Each row was made from one small tree. The marks that hang from a mark follow it in brackets, in the order of their numbers. Every link used is in the known rows. Write each row's tree.
In the rows, 128 means zero.
Known rows
K107(K649(K118(K57 K354))): [103 122 117 148 156 139  95 117 124 124  97 154  93 145 138 157 117 188
 210 134 147 151 111 109]
K649(K107 K118): [110 176 174 131 151 106  94 156 103 103 105 157 130 135 142 144 126 197
 169 145 152 160  90 120]
K918(K118(K649) K863): [122 164 138  63 163  81 118 115  96 106 106 156  89 172 134 126 130 157
 198 131 126 161 137 108]
K649(K118): [112 168 154 152 153 112  97 131 114 113 113 147 112 164 141 141 132 180
 166 141 139 138  74 127]
K354(K118(K57 K649 K685(K777))): [109 138 104 145 162  82 102 144 147 185 107 142  80  69 130 150 111 136
 225 181 153 142 166 117]
K354(K118(K57 K649(K107))): [108 155 122 144 154  88 101 130 116 164  93 169 101  63 144 141 106 173
 228 178 152 159 138 115]
K107(K649(K118(K57 K685))): [107 124 125 149 150 136 100 153 122 129 116 148  94 128 141 154 141 171
 214 148 149 142 111 105]
K777(K685(K118(K354))): [112 146 140 128 165 112  90  98  82 134  99 120  98 145 108 147 148 137
 164 155 152 129  89 121]
K57(K118(K354 K649(K107))): [ 97 136 125 166 164 100  96 123 133 157  67 154 103 133 119 137 100 164
 184 152 169 177 129  93]
K354(K118): [112 173 139 158 151  91 101  91 122 159 101 153 109 134 139 150 114 156
 222 170 137 141 101 114]
K685(K118 K777): [111 179 151 128 150 109  89 122 145 152 123 134  90 107 140 153 134  96
 190 168 147 128  84 116]
K57(K118(K354 K649 K685(K777))): [ 98 118 110 167 170  94  98 135 164 177  82 128  83 139 107 146 104 123
 183 151 168 162 159  96]
K863(K918(K118(K354 K685(K777)))): [102 132 130  99 142  72  65  91 116 134 110 109 115 163 126 163  94 160
 161 123 154 141 138 127]
K57(K118(K649 K685(K777))): [102 135 121 173 157  96 103 151 148 176 100 129  86 115 127 138 121 110
 178 167 164 159 133  95]
K354(K118(K57 K685(K777))): [105 125 125 141 157  90  95 123 148 177 105 134  90  89 139 160 108 131
 219 168 148 140 129 119]
K777(K685(K118(K57 K354 K649))): [111 134 116 124 169 113  91 116  84 143  97 126  82 103 112 142 146 140
 167 159 157 137 112 123]
K918(K118(K649)): [120 174 126 103 154  93 106 122 113 127 107 145  90 143 138 136 126 155
 172 161 149 144 125 106]
K918(K118(K685) K863): [118 134 151  53 164  86 114 122 110 105 106 139  97 194 132 133 139 144
 195 119 132 157 121 103]
K107(K649(K118)): [111 162 137 161 148 135 101 130 110 121 116 154 102 153 140 151 135 174
 207 153 138 141 102 104]
K107(K649): [104 151 125 156 147 129 101 112 103 142 110 145  88 128 149 152 124 156
 218 168 138 142 102 106]
K107(K649(K118(K57 K354 K685))): [102 107 115 142 161 136  95 138 135 128 100 149  93 145 127 159 125 181
 212 133 154 147 130 106]
K649(K107 K118(K57 K685)): [106 125 157 117 154 112  94 188 118 112 105 144 116 105 145 147 132 190
 173 140 165 164 106 122]

Which tree is each row?
[111 138 114 135 158  84 105 158 133 173  96 160  96  66 133 144 119 164
 232 181 161 154 163 110] -> K354(K118(K57 K649(K107) K685))
[118 173 134 136 156 107  98 128  69 140 114 129  89 111 119 138 163 129
 166 177 149 127 101 119] -> K777(K685(K118(K649)))
[ 94  95  79 119 180  86  96 151 161 172  92 118  60  83 117 152  99 147
 180 144 169 148 191 125] -> K118(K57 K354 K649 K685(K777))
[ 99 128 129 111 162 113  84 108 164 150  99 133  79  99 134 160 112 112
 194 141 159 140 100 122] -> K685(K118(K57 K354) K777)
[ 90  79 105 115 177  98  90 128 156 161  89 109  72 107 127 160  94 142
 177 131 164 152 140 130] -> K118(K57 K354 K685(K777))
[114 161 135 122 165 102  92 127  79 134  96 131  96 115 104 143 148 147
 168 166 158 143 127 115] -> K777(K685(K118(K354 K649(K107))))
[ 98 122 140 167 154 106  95 130 148 166  99 121  97 133 138 145 115 106
 176 156 158 156  94  98] -> K57(K118(K685(K777)))
[ 93 105 130 161 167 104  90 113 164 166  80 119  95 156 116 150  99 120
 178 140 165 161 116  97] -> K57(K118(K354 K685(K777)))
[114 124 110  87 156  95 105 149 129 136 105 135  78 109 142 141 132 151
 177 154 165 147 140 110] -> K918(K118(K57 K649 K685))
[116 115 120  48 166  85 118 144 112 116 103 146  77 140 135 126 135 151
 200 120 141 165 151 108] -> K918(K118(K57 K649 K685) K863)
[ 97 119 119 156 167  94  99 146 146 164  70 142 100 134 109 139 112 154
 188 152 179 177 156  90] -> K57(K118(K354 K649(K107) K685))
[112 135 140  45 161  88 114 137  93 102  96 162  93 120 148 124 120 169
 195 129 140 183 137 113] -> K918(K118(K57 K649(K107)) K863)
[114 134 144  54 172  88 106  80 112  97  86 148  99 214 123 138 111 168
 194 102 128 164 121 112] -> K918(K118(K354) K863)
[114 158 123 133 167 105  94 113  86 140 101 127  88 130 102 142 151 140
 168 162 154 131 123 117] -> K777(K685(K118(K354 K649)))
[115 190 131 131 153  98  95 143 147 160 124 143  77  90 130 148 138  99
 194 178 149 131 126 113] -> K685(K118(K649) K777)
[ 94  94  92 111 178  90  97 170 141 156  77 135  79  78 120 144 106 185
 191 146 181 171 187 117] -> K118(K57 K354 K649(K107) K685)
[108 157 121 123 154 108  92 145 147 159 118 142  71  56 145 147 133 101
 192 169 158 135 115 120] -> K685(K118(K57 K649) K777)
[101 116 109 119 161  95 106 193 118 156  99 138  83  50 146 136 129 167
 187 166 173 162 156 118] -> K118(K57 K649(K107) K685)
[106 122 124 142 157  94 100 119 136 170  98 143  97 102 141 150 121 150
 227 165 151 140 114 118] -> K354(K118(K57 K685))
